(in the rows, 128 means zero)
Known rows, with every way that one mark hangs from another:
pofiz(riva(remu) vekeg(gani rozi)): [149 149 137  71 137 130 141 188  81  91 103 137 128 102 155 153 142  84
  59]
lema(vuvek(pofiz)): [ 96  94 134 135 134 135 117 143 136 126 121 126  90  99 117  98 114 123
 129]
remu(riva(pofiz(vekeg(gani) vuvek))): [128 106 145  95 117 129 180 153 158 118 119 118 141  75 130 135 127 101
  96]
risuv(gani): [132 114 119 121 159 124 118 119 129 155 117 135 128 123 107 117 119 107
 132]
vuvek(nafe pofiz(riva(remu) vekeg(rozi))): [ 87 109 156  77 138 129 136 210  98 109 109 114  54 116 154 113 124  80
  82]
pofiz(riva vekeg(rozi) vuvek(nafe)): [115 106 144 102  75 132 156 192 115 102 111 104 105 109 155 146 115  88
  54]
remu(riva(pofiz(vekeg(gani rozi) vuvek(nafe)))): [114 126 146 101 111 133 187 190 137 117 129 115 115  81 135 128 127 103
  98]
nafe(vuvek(pofiz(riva vekeg(gani rozi)))): [105 183 152  98 139 137 116 203 120 122 116 157 103  73 167 151 110 103
  81]
nabi(riva(pofiz(vekeg vuvek) remu)): [144 104 138  66 139 145 161 183 137 144 101  70 179 124 115 126 142  95
  78]
lema(vuvek(nafe pofiz(riva vekeg))): [ 80  74 156 116 119 127 125 183 137 111 109 112  38 106 139  96 114  82
  89]
nafe(vuvek(pofiz(riva(remu) vekeg(gani rozi)))): [113 178 153  72 150 132 119 222 107 118 113 151 112  89 165 151 120  95
  73]
riva(remu): [138 122 130  93 143 123 132 154 113 120 124 119 142 152 124 126 139 118
 116]
pofiz(vekeg(rozi) vuvek(nafe)): [108 115 131 121  78 151 158 187 127 109 124  86 123 110 146 131 103 123
  85]
nabi(riva(remu)): [146 130 135  86 172 141 120 150 121 144 113 113 145 170 125 122 139  96
 102]
lema(vuvek(nafe pofiz(riva(remu)))): [ 87  80 153 100 136 117 124 197 114 116 116 125  45 133 131  92 137  83
  97]
riva(pofiz(vuvek) remu): [137 105 129  79 113 123 172 186 118 131 120  95 177 113 108 128 156 124
 110]
vuvek(pofiz(riva)): [102 106 148 107 144 125 119 138 119 127 110 146  76  99 144 125 130  95
 109]
nabi(riva(pofiz(vekeg vuvek(nafe)) remu)): [126 104 145  69 134 147 164 208 137 146 107  63 147 139 120 114 144  91
  80]
pofiz(vekeg(rozi)): [131 139 124 119 118 136 137 142 121 112 120 110 140 103 133 137 107 124
 107]
pofiz(riva(remu) vekeg(gani rozi) vuvek(nafe)): [126 125 142  73  97 146 164 231  87  88 107 113 110 109 167 148 138  82
  37]
lema(vuvek(pofiz(vekeg(rozi)))): [ 98 102 131 129 125 140 122 157 129 113 114 112 101  77 122 106  95 121
 112]

Rows:
[ 69  99 151 121 133 149 133 171 141 126 120  97  53 108 149  96 109 115
 119]	vuvek(nafe pofiz(vekeg))
[119 114 133  76  98 131 184 227 110 119 120  71 152 106 120 122 141 118
  92]	riva(pofiz(vekeg(rozi) vuvek(nafe)) remu)
[113 134 144  74 155 143 133 187  87 101  99 138  93  78 158 134 131  88
  74]	vuvek(pofiz(riva(remu) vekeg(gani rozi)))
[125 100 146  71  89 127 160 215 101  96 107  96 115 130 152 144 125  78
  44]	pofiz(riva(remu) vekeg(rozi) vuvek(nafe))
[111 159 160  72 153 130 119 213 127 120 109 145 106  99 167 145 123  90
  74]	nafe(vuvek(pofiz(riva(remu) vekeg(gani))))
[130 125 147  98 145 117 167 147 152 123 123 130 123  84 127 127 135  99
 116]	remu(riva(pofiz(vekeg(gani))))
[105  89 140 120  81 148 156 174 150 112 120  79 114 121 147 125 107 117
  86]	pofiz(vekeg vuvek(nafe))
[117 105 137  84 106 123 176 215 116 133 127  86 141 131 115 113 160 121
 110]	riva(pofiz(vuvek(nafe)) remu)
[113  97 147 111  86 123 147 175 123 117 119 121  92 134 150 138 136  91
  76]	pofiz(riva vuvek(nafe))
[128  85 147  93 112 113 177 142 170 125 119 104 144  90 119 133 117  98
 102]	remu(riva(pofiz(vekeg vuvek)))
[132 146 141  97 143 120 169 156 133 120 126 135 129  73 126 132 131 104
 116]	remu(riva(pofiz(vekeg(gani rozi))))
[138 113 134  73 137 115 162 182 125 124 113  86 159 112 110 121 150 113
 112]	riva(pofiz(vekeg) remu)
[128 105 149  95 138 102 164 134 163 128 123 116 127  99 116 126 124  95
 122]	remu(riva(pofiz(vekeg)))
[ 74  93 143 141 128 138 122 174 133 127 129 118  50 117 125  81 118 120
 130]	lema(vuvek(nafe pofiz))
[ 82  93 149 117 118 129 127 193 119 108 113 117  45  94 137 101 110  89
  89]	lema(vuvek(nafe pofiz(riva vekeg(rozi))))
[107 115 137 122  89 167 161 188 136 105 119  94 110 101 160 127 120 121
  78]	pofiz(vekeg(gani) vuvek(nafe))
[ 88 133 153  79 147 147 140 221  85 103 108 126  50  98 167 117 136  84
  76]	vuvek(nafe pofiz(riva(remu) vekeg(gani rozi)))
[141 137 124  73 112 145 182 214  98 110 112  94 181  73 125 139 149 126
  83]	riva(pofiz(vekeg(gani rozi) vuvek) remu)
[148 126 134  69 104 144 158 198  88  86 100 123 150  91 158 163 133  86
  36]	pofiz(riva(remu) vekeg(gani rozi) vuvek)
[139 116 131  73 114 145 181 204 118 114 109  87 174  82 127 133 153 119
  84]	riva(pofiz(vekeg(gani) vuvek) remu)
[108 122 137 112  92 152 181 206 133 122 120  88 126  76 137 121 146 127
  98]	riva(pofiz(vekeg(gani) vuvek(nafe)))
[ 83 114 147 119 124 145 131 205 107 101 113 130  40  79 148 104 121  91
  83]	lema(vuvek(nafe pofiz(riva vekeg(gani rozi))))
[ 81  95 154 118 127 142 129 195 126 105 109 124  33  88 150  99 125  86
  83]	lema(vuvek(nafe pofiz(riva vekeg(gani))))
[101  93 152  98 138 131 125 144 133 117  99 124  80  86 150 127 114  86
  91]	vuvek(pofiz(riva vekeg))
